Every row comes from one small tree of marks. Brackets hold a mark, then the marks that hang from it, in alphabetical order. Every link used is in the known rows. Which tree was each row made from?
In the rows, 128 means zero.
Known rows
(W E): [128 123  94 133 147 163 157 150 107 141 144  97 182 124 173 114  87 157
 120 145 123 100  98  96 128 120 168 148 135 136  94 147 144 120 130 132
 129 136 155 129 152 131 128 117 109 111  33 137 103 122 117 128 118 145
 173 122 136]
(T B M): [144 101 150 120 129 183 129 146 105 134 152 121 156 113 167 114  78 136
 134 131 129 135 169  99 131 107 123 133 100 123 103 103 138 127  87 143
 107  98  96  84 114 102 154 110  97 137 160 178 126 130 120  60 129 128
 153 116 129]
(M R): [113 121 119 119 152 138 122 135 136 117 132  90 152 131 152 105 110 150
  94 151 125 118 139 134 162 111 135 102 183 120  56 161 147 169 123 130
 159  97 153 102 134 135 139 113 138 162  66 122 105 110 129 101 172 139
 133  98 210]
(T B (M (R W))): [119 127 126 110 135 137 129 143 124 103 148 125  91  93 134 108 154 112
 153 118 108 131 157 150 140 101  75 119 165 141  78 119 142 112  76 127
 145  90 131 113 123 112 148 125 131 161 157 180 139 160 126  51 177 122
 129  63 140]
(M R (T B D)): [114 125 150 102 103 143  96 100 147 100 128 123 128 129 132 135  88 144
 122 144 137 123 159 135 128  98  94 128 166 168 177 101 138 160  92 143
 173  75 115  90 133  89 109  96 128 120 180  93 129 126 137  98 194 101
 108 109 151]
(N (E W)): [117 116  84 172 146 139 174 147 144 111 138 107 157 124 196 101  85 166
 145 158 127 129 143 125  76  97 149 108 148 102 102 139 129  63 147 143
 152 161 125  94 101 136 149 107  77  88   4 108  78 102 101 126 170 129
 152 133 174]
(T D): [149 110 133 149 130 154 134  88 115 134 124 121 186 161 154 124  64 154
 113 141 150 118 149 113 132 105 170 115 124 125 113 134 157 175 108 136
 130 114 114  97 109  97 135 109  97 128  85 106 116 126 109 121 116 131
 166 122 129]
(R D (V P)): [151  87 140 108 138 127 155 127 100 129 108 158 170 170 127 119 110 156
  77 106 129 148 135  95 133 157 174 117  84 107 119 155 119 182 139 138
 108 132 135 137 159 121  96 157 164 168 103 107 111 127 164 165  98 125
 147 168 124]
(W (E N) (R D M)): [152 143 101 101 135 153  79 151  86 184 117 113  92 127 132 139 186 117
 122 125 117 126 133  94 192 108 140 152  66 144 116 112 134  97 154 113
  99 152 151 196 146 133  99 135 123 113  88 172 112  93 116 148  70 113
 103 176  84]
(N (E (W (R (V P))))): [102 133  80 134 147 118 189 162 115  93 115 173 131 136 182 142 133 164
 138 124 131 150 136 163 106 135 147 140 115  90 133 109 119  87 126 188
 150 191 142 139 136 145 118 168 116 101  19 121  79 110 157 154 142 119
 135 175 137]
(W E R): [112 140  88 114 150 164 138 142  91 147 141 111 155 121 181 147 124 149
 133 140 124 102  96 113 169 103 172 159 114 123  93 129 143 109 114 149
 138 160 166 152 159 140 119 132 112 103  42 163 109 111 137 140 119 140
 146 136 124]
(D (R W)): [123 143 113 145 139 127 133 137 146 119 123 124 148 116 130  95 133 124
 121 130 127 118 104 163 124 121 153  80 190 131  48 184 126 124 143  87
 144 143 154 122 128 144 164 124 131 166  86 123 137 140 113 110 155 150
 149  98 175]
(D (R W) T): [ 91 154 126 162 146  98 139 103 157 148 120 116 136 127 109 131 106 121
 116 145 151 109  95 166 108 141 152  88 203 119  93 200 107 114 164 105
 147 143 149 105 129 151 175 118 132 133 106 106 119 149 112 128 144 159
 149  83 201]
(N (E (W R))): [102 130  70 142 153 143 156 147 127 121 139 122 126 125 201 141 121 154
 160 159 131 131 142 150 114  78 151 127 127  98  98 125 127  58 126 166
 161 183 144 116 105 144 137 120  85  82  16 130  87  87 120 136 170 126
 127 146 164]
(N (E (W (R M)))): [118 135  78 145 151 136 133 148 144 120 127 115  98 113 166 142 147 132
 157 149 124 140 165 143 111 110 135 137 105 112  90 112 125  80 154 131
 134 158 149 127  91 149 136 135  93  94  52 142 113  51 126 142 145 133
 101 168 139]
(B (T (D (R V)) M)): [162 117 167 170 113 105 124 162 144 126 137 137 160 128 108 110 128 107
 140 124 133 141  91 151 114 157 102 124 118  81 201  85 144 125 124 149
 119 149  53  87  89 145 153 149 134 107 171 125 144 158  74 139  90 142
 118 132 113]
(N E): [104 101 101 133 153 157 138 147 140 135 137  95 166 130 169  96  70 167
 122 155 137 120 107 115 104 101 163  94 153 104  93 155 136 124 127 146
 142 138 146  72 113 128 128 112 101 107  42 111  81 105 110 143 157 143
 157 127 135]
(T B): [125  96 123 100 126 174 128 138 104 123 129 124 170 134 182 124  66 152
 113 131 135 123 158  89 125 114 167 120 120 147 119 149 133 136 113 125
 120 105 123  85 130 100 148  97 112 141 110 144 120 120 141  77 146 133
 170 121 155]
(R W): [122 114 109 144 150 127 156 111 124 104 119 110 150 127 155  76 115 143
 131 123 131 117 139 127 113 127 150 101 165 134  52 166 134 142 138 114
 108 121 161 106 137 121 152 127 129 141  73 133 126 137 119 117 126 148
 179  82 152]
(V P (R (D T) M)): [139 149 163 123 138 145 124  73 117 195 129 139 122 167  94 198 102 129
  48 168 170 143 144 124 123 162 185 137 100  83 104 146 115 189 163 100
 115 110 145 131 128 112 146 109  86 166 202  99 120  73 196 197  89 140
 126 162 144]
(T B (M (R D))): [139 102 149  89 133 154  89 151 116 148 153 127 104 118 132 130 137 117
 117 133 107 149 154 103 165  90 100 122  96 121 108 122 138 138  83 130
 151  97 105 113 110 116 113  99 134 171 179 158 132 122 128  79 167 106
  88 104 146]
(W E (R D)): [130 125  93  94 145 153 121 142  88 169 140 120 138 143 167 160 141 134
 128 138 119 117  95  94 179  93 172 155  77 121 105 135 136 116 117 134
 137 176 155 172 151 145  90 123 125 123  67 154 127  97 140 170 114 127
 111 149 114]
(D (R V W) (T B M)): [ 97 131 151 125 122  91 145 148 152 108 130 152 102 110  86 123 131  99
 154  92 118 131 119 142  97 157  87 121 147 115 175 141  91  83 136 132
 112 134  99 124 114 151 152 139 160 133 192 150 140 194 114  63 135 135
 135 105 140]
(E N (W (R D))): [166 139 107 137 137 137 127 135  99 144 113 144 113 151 183 124 154 138
 127 138 129 148 199 125 173  83 138 114  86 114 105 127 128  60 139 131
 131 177 120 162 120 123 145 123  92 119  55 151  90 112 102 115  98  98
 117 159 190]
(B (T (D R) M)): [172 139 168 182 115 138 105 139 136 164 152 124 177 115 130 133 109 101
 129 172 143 133  95 166 112 133 120 117 132  84 146  85 165 123 112 131
 139 133  67  68  88 127 174 121  90 108 176 134 143 127  81 136 106 141
 120 127 136]
(B (T (D (R (V P))) M)): [180 137 172 169 110 112 131 155 125 142 128 169 182 126 105 135 118 112
 115 136 155 148  89 180 109 191 120 136 124  84 184  73 152 153 112 167
 123 144  68  88 125 125 151 165 117 123 187 122 132 150 118 156  80 135
 129 155 102]
(M R T): [105 133 142 129 140 130 126 125 165 100 128  74 132 111 133 102 102 158
 106 163 127 113 149 141 138 126  97 108 205 143  74 136 128 162 125 139
 162  88 157 100 147 124 128 118 152 130 121  99 111  96 132 126 181 136
 114 113 209]

Write each row's tree
[126 103 145 103 124  99 116 123 156  95 102 106  81 135  88 119 174 120
 126 101 104 138 166  88 153 155  96 140  65 136 139 102  86 160 166 118
  89 127 151 171 130 158  73 160 193 128 186 114 163  74 150 182  90 130
  65 195  96]	(W (R D (M T) V))
[158 131 138 112  90 168  69 130 130 140 120 151 143 135 111 156 117 110
 112 122 138 143 142 126 119 114 150 120 107 153 151 132 147 154 135  86
 132 103  91 103  91 112 144 100 101 159 170 122 165 103 125  76 139 123
 114 151  98]	(T B (D (R M)))
[ 70 119 140 117 144  73 150 143 158  86 129 137  76 109  94 114 155 111
 150  94 107 129 147 141 119 154  55 131 162 119 168 127 102 111 107 159
 124  90 111 118 131 137 132 142 170 132 177 152 124 194 127  65 155 130
 127  74 159]	(D (T B (M (R V W))))
[ 81 112 156 146 170  89 154 137 165 117 138  96 119 125  95 114 116 128
 113 125 124 123 146 131 152 145  76 128 163  86 133 129 119 143 123 171
 126  90 115 116 121 159 132 144 170 124 128 132  94 157 111  97 126 143
 116 107 188]	(D (T (M (R V))))
[164 161 114 106 120 146 141 107  90 160 149 148  98 130 104 155 183 119
 109 135 120 137 105 132 111 160 169 156 103 139  80 132 129 156 141  74
 115 148 178 201 157 118 124 134  97 170 149 132 150 105 196 193  98 130
 149 133  61]	(V P (R D M (W E)))
[109 119 137 116 156 113  96  86 128 181 115 110  99 154 109 188 130 107
  98 141 151 123 149  99 161 140 155 140  74 107 109 147 109 152 160 113
 101 126 156 136 118 146 110 125 144 128 156 132 135  67 148 179  94 141
  80 163 141]	(W (R (D T) M))
[106 131 112 143 139  70 159 197 143  83 148  98 102  74 118  72 201 106
 177 116  81 119  69 151 115 179  49 151 171 127 150  86 131  88 118 157
 124 129 132 135 156 163 127 177 181  97 103 169 131 175 102 152 119 146
 134  81 119]	(B (T (M (R V (W E)))))
[132 152 120  98  81 160  93 112 113 136 134 125 100 108 129 190 127 126
 166 128 120 113 136 114 138 122 111 202  83 192 201  60 134 115 106 131
 120 116 122 153 144 106  90 124 116  69 191 135 158  92 154 145 122 106
  95 171  36]	(W E (R (M (T B D))))
[155 121 174 149  99 110 145  91 143  84  98 139 150 141  80 124 105 147
 106 110 143 137 172 131 104 183 106 154 113 154 155  75 125 210 144 147
  86  87 118 139 147 105  97 173 152 114 186  76 131 104 161 168  78 119
 126 186  66]	(R (M (T D)) (V P))
[131 146 105 155 103  75 138 165 134 101 124 149 149 118 117 109 166 108
 164 107 116 112  21 155  88 176 129 133 156 139 224 119 134  90 149 124
 132 179 114 140 146 155 126 154 155  93  92 109 154 187 100 182 110 142
 145 110  93]	(B (T (D (R V (W E)))))
[128 150 118 119 117 141 117 135 104 118 160 144  98  98 129 127 162 114
 188 115 109 124 110 150 139  92  81 168 145 167 151  86 161 102  53 142
 163 111 112 157 128 103 111 123 107 119 145 164 140 187 113  67 164  99
 133  72  67]	(T B D (M (R (W E))))
[124 138 137 123 128 140 114 112 149 120 116  84 113 108 126 131 124 128
 123 145 127 118 177 127 149 135 108 147 122 136  71 101 114 154 147 125
 103 103 171 123 130 132 129 145 147 116 160 137 142  49 152 152 113 142
  94 169 129]	(W (R (M T)))
[143 139 131 105  84 118 133 123 110  94  99 224 147 147 109 134 134 125
 121  84 138 144 113 172  94 151 150 116 138 154 180 139 132 147 110 128
 134 144 112 138 143 109 125 151 134 173 163 102 153 189 156  98 142 108
 158 128  85]	(T B (D (R (V P) W)))
[149 128 144 100  88 151 118 134 109 117 105 211 176 160 120 159  96 142
  96  99 150 148 113 146 119 140 169 122 112 135 197 129 139 165 113 140
 144 133  89 127 139 109 125 129 119 173 153  99 134 159 158  96 141 107
 146 162  97]	(T B (D (R (V P))))
[142 125 123 117 138 141 151  91 126 129 144 133 107 154 135 120 150 128
 112 124 123 136 130 116 122 114 165  92 125 108  76 163 119 147 134  78
 132 154 156 151 109 123 143  97  97 177 136 116 140 135 153 160 127 134
 153  97 144]	(V (R D W))
[148 118 157 101 113 135 130 140 103 101 130 184 137 139 110 142 128 136
 119 104 136 157 159 147 153 130  96 156 109 122 171  75 159 175  52 176
 143  87  86 123 130  93 111 149 131 160 181 139 123 169 154  68 142  92
 127 132  88]	(T B D (M (R (V P))))
[113 166  88 124 144 114 123 159 115 121 127 104 105 110 137  79 178 140
 131 129 105 108 112 155 160 102  98 112 215 161  85 153 148  88 128 123
 152 124 169 172 169 123 139 138 126 130  19 153  84 174 101  97 142 118
 162  71 162]	(M (R (W (E N))))
[147 114 149 132 158 137 107 140 131 154 153  94 116 128 118 117 152 122
 112 144 118 142 146 119 174 100 102 110 113  95  55 135 145 150  99 133
 149 106 121 129 109 133 116 116 139 172 134 149 118 112 115 112 151 122
  88 110 159]	(T (M (R D)))
[148 108 122 137 137 107 117 106 132 125 112 110 105 131 105  93 168 106
 126 115 116 140 150  97 121 134 135 107 101 156  56 160 119 157 165  72
  88 110 162 138 118 128 120 135 153 161 135 128 164 104 130 149 100 142
 121 127 100]	(R D M W)
[ 93  89 133 100 124  70 131 119 144  98  97 148  67 140  75 124 154 100
 130  73 114 133 148  69  91 180 113 124  82 156 199 160  73 134 175  93
  64 106 134 141 125 131 103 136 185 132 197 118 157 150 150 128 102 131
 115 133  94]	(R (D (T B)) M V W)
[115 122 124 129 125 118 148 120 103 171 158 137  95 106 128 170 124 106
 170 123 116 121 103  94 106 133 112 165  89 144 176 124 105  52 107 131
 114 132 122 141 142 119 112 112 119  95 179 168 134 173 123 123 119 118
 138 100  86]	(R (D (T B M)) (W E))
[148 141  96 135 133 119 130 137  94 153 122 116 115 127 145  82 163 133
 138 119 120 121 107 103 145 111 137 113 127 160 111 155 128  77 144 108
 115 155 150 182 161 112 116 131 121 117  55 148  98 166  89 141  94 116
 162 112 106]	(R D (W (E N)))
[127 123 142 148 147  81 150 113 156  67 133 138  98 127  85  77 180 115
 166  89  97 141 144 159 145 114  61 116 149 120 125 104 145 158  88 149
 131 104 106 156 102 132 111 161 153 146 131 126 134 189 105  91 133 116
 128  82 102]	(T D (M (R V W)))
[128 133 149 115  77  95 132 113 160  57 106 166 111 124  92 109 135 124
 163  83 117 129 120 147  82 131  89 110 162 175 212 118 100 113 133 112
 135 131  96 125 125 126 114 129 158 127 199  81 172 180 127 105 157 107
 122 116  98]	(M (T B (D (R V W))))
[134 126 170 149 155 151 146  83 135 189 169 110 114 155 118 165  90 125
 101 163 148 128 142 112 142 119 147 120  98  49 122 131 119 133 121 127
 121 130 103 128  96 127 157  84  75 139 203 128 113 120 136 151 100 137
 128 116 163]	(V (R (D (T M))))
[137 163 145 174 102 110 123  83 165 109 116 122 143 119 102 104 119 120
 153 138 138 123 111 174 105 113 113  97 194 159 121 138 125 134 135 102
 154 129 132 121 123 126 138 118 126 122 155  74 155 137 112 140 152 127
 124 106 133]	(M (T (D (R W))))
[127 125 158 137 106 101 124 155 194  81 106  95 129 112  66  79 138 124
 112 117 110 129 135 129 112 176  88 107 148 147 127 134  96 156 196 101
 104 105 131 132 122 167 130 147 181 144 161  92 149  93 126 139 121 145
  88 176 145]	(D (R (M T) V))
[106  90 140 103 131 141 118 107 114 172 122 133 144 159 152 177  62 139
  94 141 156 122 141  66 121 127 170 120  93 124 176 171 108 130 135 129
 123 108 115  90 132 111 129  81 123 123 163 116 115 129 137 124 141 127
 131 122 161]	(R (D (T B)))
[156 180 105 161 110 133 109 129 110 151 124 143 142 130 122 109 154 126
 153 120 133 114  84 170 141  96 136 107 178 160 140 140 158  72 133 108
 148 170 116 174 140 116 141 128  91 113  54 123 105 187  75 108 110 109
 161 103 103]	(T (D (R (W (E N)))))
[ 91 135 106 113 154 126 121 105  92 199 139 117 128 146 147 197 114 132
 122 148 143 100  84 100 162 118 170 163  92 104 151 147 112  94 129 148
 142 173 156 155 158 149  99 117 128  94  89 132 107 106 140 188 112 141
 111 145 136]	(W E (R (D T)))
[160 137 141 155 110 135  95 131 134 150 126 131 191 137 146 136  96 120
 108 164 157 120  80 152 102 138 163 103 152 106 163 126 158 139 138 120
 154 146  92  62 104 129 170 111 100 109 126 101 139 120  94 163 124 142
 137 125 162]	(B (T (D R)))
[141 139 149 142 111 139 100  73 142 117 116 109 114 127 112 145 120 124
 140 142 142 121 179 133 140 117 113 157 107 148 128  77 136 175 126 126
 110 103 137 125 117 115 111 139 124  89 179 115 155  66 141 159 103 128
  86 160  92]	(W (R (M (T D))))
[ 97 160 105 116 109 114 102 141 136 153 132 128  95  96  97 162 142  98
 145 125 123 106  82 133  89 161 125 146 163 173 162 166 106  81 172  86
 124 125 143 143 143 148 149 116 133 119 148 141 154 134 134 104 145 144
 128 116 113]	(D (R M (W E)) (T B))
[123  94 143  60  99 117 107 136 138  87 101 134  69 127  98 137 160 112
 133  88  97 144 170  74 141 148  93 157  47 162 185  89  81 144 149 125
  90 117 127 152 134 139  72 142 189 126 228 138 173  86 169 149 110 114
  63 191  83]	(W (R D (M (T B)) V))
